What can hang from each mark:
lasu: geduraz komo
geduraz: komo vizaz
fava: dogob komo mazube
mazube: fava geduraz komo
komo: dogob geduraz lasu
vizaz: geduraz

Known rows, with every way that one mark hangs from another:
mazube(komo): [-0.34 -3.24 -0.92  0.44  1.66 -1.63  1.47 -3.81  1.40  1.98  1.36 -1.59
 -1.80  3.43 -0.87  1.11  4.41  0.68 -1.13]
mazube(fava(dogob) komo(geduraz lasu)): [ 3.01 -4.79  5.32  1.77 -0.35 -2.47 -1.05 -4.23 -0.20  2.15  5.40 -0.26
  0.98  4.60 -2.81  1.74  2.05 -3.05  0.95]
mazube(fava geduraz(vizaz) komo): [ 2.90 -3.73  2.40  0.88  3.56 -4.19  0.29 -4.39  4.42  0.57  4.22 -1.36
 -0.88  4.17 -1.29  2.47  5.18 -1.90 -1.02]
geduraz(komo(dogob lasu) vizaz): [-1.51 -2.74  0.80 -1.74  2.77 -0.54 -0.53 -4.94  2.19  1.60 -0.21 -5.15
  1.45  3.55 -3.57  2.61  4.27 -4.66 -2.50]
lasu(geduraz komo(dogob)): [ 0.29 -2.04 -0.48 -4.74 -0.82  1.30  0.21 -4.53  1.49  1.50  1.16 -5.42
  0.51  2.76 -0.47  0.58  2.59 -2.44 -3.35]
fava(komo(dogob lasu)): [-0.76 -3.78  0.03  0.93 -0.19 -2.49  0.98 -3.01 -0.73  2.54  1.56 -2.00
  1.30  3.50 -1.96  0.84  3.02 -1.18  0.18]
geduraz(komo(dogob)): [-0.97 -2.89  0.44 -0.55  1.83 -1.07  1.59 -3.95  1.16  1.53  1.26 -4.25
  2.42  3.79 -2.23  0.11  4.66 -1.86 -1.30]
geduraz(komo(dogob lasu)): [-1.59 -3.75  1.43 -2.94  1.37 -0.53  0.39 -3.98  0.53  2.06  0.68 -3.47
  2.70  3.58 -3.21  0.80  3.31 -3.31 -0.47]
fava(dogob komo(geduraz)): [ 1.55 -3.00  0.74  5.75 -0.51 -2.16 -0.48 -3.53 -1.63  2.08  3.14 -1.64
 -0.31  4.69 -1.56  1.24  2.38 -0.78 -1.74]
vizaz(geduraz(komo(dogob))): [-0.48 -4.59  0.81 -0.38  2.34  2.49  0.06 -4.43  0.42  1.39  0.05 -4.59
  3.24  4.38 -1.90  0.59  3.80 -2.62 -1.60]
fava(komo(dogob geduraz(vizaz) lasu) mazube): [ 1.87 -3.20  2.52  3.95 -0.29 -1.31 -1.01 -4.98  1.76  2.57 -0.60 -1.98
  0.68  4.53 -3.38  2.84  3.59 -2.93 -1.62]
komo(dogob geduraz(vizaz) lasu): [ 1.86 -3.71  3.59 -2.33 -0.26  1.08 -2.14 -5.52  1.54  2.37 -0.96 -2.76
  2.81  3.22 -4.57  3.18  1.61 -6.09 -3.85]
fava(dogob): [ 0.12 -1.64 -0.49  1.92 -0.39 -1.89  0.07 -2.71  0.33  2.27  2.66 -0.34
  1.98  3.53 -1.43  0.37  3.09 -0.69 -2.48]
geduraz(komo(dogob) vizaz): [-0.76 -1.83 -0.23  0.59  3.08 -0.97  0.60 -4.95  2.91  1.07  0.29 -5.86
  1.12  3.69 -2.70  1.90  5.57 -3.24 -3.19]
geduraz(komo): [-1.68 -1.87 -0.79 -1.34  2.79 -0.66  0.52 -3.90  1.55  1.47  0.41 -3.13
  0.03  3.55 -1.62  0.53  3.94 -0.90 -2.56]
vizaz(geduraz(komo)): [-1.07 -3.56 -0.17 -1.21  3.25  2.86 -0.89 -4.51  0.72  1.40 -0.60 -3.78
  1.11  4.05 -1.37  1.06  2.99 -1.93 -2.73]
lasu(geduraz): [ 1.23 -1.06 -1.28 -2.99  1.40 -0.03 -1.36 -4.08  1.97  1.73  0.59 -1.98
 -0.70  3.73 -0.29  0.63  2.58 -1.11 -4.47]
vizaz(geduraz): [-0.05 -3.22 -0.47 -1.26  1.37  2.59 -1.19 -3.81  0.87  1.97 -0.77 -1.47
  2.06  3.34 -0.89  1.02  2.20 -1.39 -3.40]
fava(dogob komo mazube): [ 0.22 -1.23 -1.24  8.17 -0.61 -4.09  1.00 -2.28  0.58  2.40  2.88  0.01
 -0.05  4.84 -0.56  0.24  4.98  1.91 -0.36]
komo(lasu(geduraz(vizaz))): [ 0.62 -1.36 -0.58 -4.47  2.16  0.52 -3.30 -4.78  2.58  2.07 -0.74 -2.34
 -1.17  3.26 -1.85  2.80  1.92 -3.99 -5.31]
komo(dogob geduraz lasu): [ 1.81 -4.63  4.23 -3.30 -1.52  1.02 -1.29 -4.63 -0.13  2.75 -0.11 -1.26
  3.93  3.39 -4.01  1.65  0.91 -4.82 -1.90]

Rows:
[ 0.85 -2.48  0.00 -2.11  2.29 -0.13 -0.02 -4.72  1.39  1.36  1.58 -5.29
  0.42  4.68 -1.29  0.26  4.28 -2.41 -2.61] => lasu(geduraz(komo(dogob)))
[ 2.24 -5.17  2.71  0.94  0.04 -0.48  1.31 -5.03  0.51  2.08  1.75 -3.05
  0.41  4.22 -2.60  1.51  3.85 -1.90 -0.55] => mazube(komo(dogob geduraz))
[ 3.40 -4.83  3.29  2.71  1.32 -5.15  0.99 -3.08  1.59  1.01  7.16  0.26
  1.03  5.03 -1.18  0.65  4.63 -0.95  1.61] => mazube(fava(dogob) geduraz komo)
[ 2.30 -4.09  1.48  2.53  1.95 -3.03  1.21 -4.47  4.66  1.48  1.01 -1.35
  0.39  4.83 -2.11  2.10  6.48 -1.15 -0.61] => fava(mazube(geduraz(vizaz) komo(dogob)))
[ 2.19 -3.31  0.87  5.16  1.76 -3.91  0.15 -3.79  3.54  1.51  2.75 -0.12
 -0.73  5.36 -1.88  2.40  6.00 -0.65 -1.02] => fava(dogob mazube(geduraz(vizaz) komo))
[ 1.32 -2.53  0.70 -3.63  0.89  0.01 -1.95 -4.86  2.17  2.15  0.23 -3.46
  1.16  3.62 -2.55  2.34  2.81 -4.91 -3.73] => komo(dogob lasu(geduraz(vizaz)))
[ 1.61 -3.04  0.81  0.73  1.18 -1.42 -0.47 -5.04  3.55  2.29  0.32 -2.53
 -1.05  4.69 -2.04  2.33  5.34 -2.12 -1.27] => fava(mazube(komo(dogob lasu(geduraz(vizaz)))))
[ 1.64 -2.31  1.82  6.57 -0.32 -2.13 -2.32 -4.28  0.75  2.50  0.88 -0.69
 -0.55  5.08 -3.06  3.12  2.89 -2.35 -2.19] => fava(dogob komo(geduraz(vizaz) lasu) mazube)
[ 2.58 -2.47  3.59  4.62  0.04 -3.10 -2.14 -3.96  0.38  1.73  4.59 -1.35
  0.78  4.34 -2.44  2.43  2.24 -3.48 -1.39] => mazube(fava(dogob komo(geduraz(vizaz) lasu)))
[ 2.32 -2.76  2.58  0.24  0.12  0.61 -0.94 -5.56  2.33  1.70 -0.34 -3.55
  2.40  3.56 -3.47  2.45  3.24 -4.53 -4.65] => komo(dogob geduraz(vizaz))
[ 0.99 -1.55 -0.47 -1.27  3.61  0.01 -1.00 -5.51  3.09  0.81  0.74 -6.69
 -0.67  4.51 -1.75  1.86  5.10 -3.80 -4.51] => lasu(geduraz(komo(dogob) vizaz))
[ 0.31 -0.53 -1.45 -1.89  4.74  0.16 -2.02 -5.53  3.39  0.81  0.09 -5.85
 -2.72  4.29 -1.10  2.23  4.28 -2.95 -5.69] => lasu(geduraz(komo vizaz))
[ 0.13 -1.77 -1.86 -0.28  2.48 -1.48 -2.08 -4.26  1.08  1.92  0.53 -3.13
 -3.39  3.91 -0.89  2.75  2.76 -2.04 -3.49] => fava(komo(lasu(geduraz(vizaz))))
[ 0.72 -3.58 -0.30 -0.21  0.35 -1.75 -0.20 -3.73 -0.60  2.37  1.96 -3.08
 -0.17  4.28 -1.21  0.99  2.76 -1.76 -0.85] => fava(komo(dogob lasu(geduraz)))
[ 0.56 -3.63  0.67  1.15  1.11 -3.36 -0.39 -2.89  1.69  2.37  0.44  1.55
 -0.19  4.54 -1.74  1.43  3.06 -0.04  0.10] => fava(komo(lasu) mazube(geduraz))
[ 1.75 -1.11  0.39  5.60  1.01 -1.47 -1.05 -4.79  2.82  1.90 -0.88 -1.86
 -2.00  4.46 -1.71  2.61  4.15 -0.57 -3.70] => fava(komo(geduraz(vizaz)) mazube)
[ 1.02 -2.68  2.43 -3.11  0.98  1.49 -3.32 -5.43  1.88  2.29 -1.78 -1.54
  0.24  2.85 -3.81  3.72  0.75 -5.10 -5.34] => komo(geduraz(vizaz) lasu)
[ 1.26 -3.83  1.30  2.65  1.08 -3.58 -0.05 -3.71  2.71  2.04  0.53 -0.78
  1.18  4.67 -2.67  2.37  4.58 -2.20 -0.09] => fava(komo(dogob lasu) mazube(geduraz(vizaz)))
[ 3.66 -3.84  4.45  4.31 -0.20 -2.91  0.10 -4.20  0.62  1.55  6.00 -1.07
  0.48  4.82 -1.86  0.99  3.62 -1.57  0.13] => mazube(fava(dogob) komo(geduraz))
[ 2.56 -4.09  2.94  3.02 -0.59 -0.99  1.43 -4.76  2.29  2.38  0.78 -1.38
  0.80  4.72 -2.40  1.14  4.89 -0.69 -0.30] => fava(mazube(komo(dogob geduraz)))
[ 1.60 -4.16  4.57 -1.07  2.04 -3.92 -1.07 -3.08  1.07  1.01  5.61 -0.17
  3.50  4.91 -2.81  0.68  2.69 -3.79  0.64] => mazube(fava(dogob) geduraz(komo(lasu)))
[-1.01 -5.40  1.76 -2.58  2.00  2.84 -0.91 -4.39 -0.30  1.90 -0.50 -3.99
  3.52  4.23 -2.80  1.25  2.42 -3.99 -0.98] => vizaz(geduraz(komo(dogob lasu)))
[ 1.21 -3.95  1.30 -0.15  2.66 -2.45 -0.70 -4.40  4.27  1.88 -0.26  0.22
 -1.35  4.40 -2.54  3.13  4.54 -1.63 -1.21] => fava(mazube(geduraz(vizaz) komo(lasu)))
[ 1.43 -7.01  2.77 -2.85  1.30 -2.35  1.20 -3.85  0.74  2.05  2.34 -0.83
  1.40  4.29 -2.88  1.70  3.53 -2.59  1.48] => mazube(geduraz komo(dogob lasu))
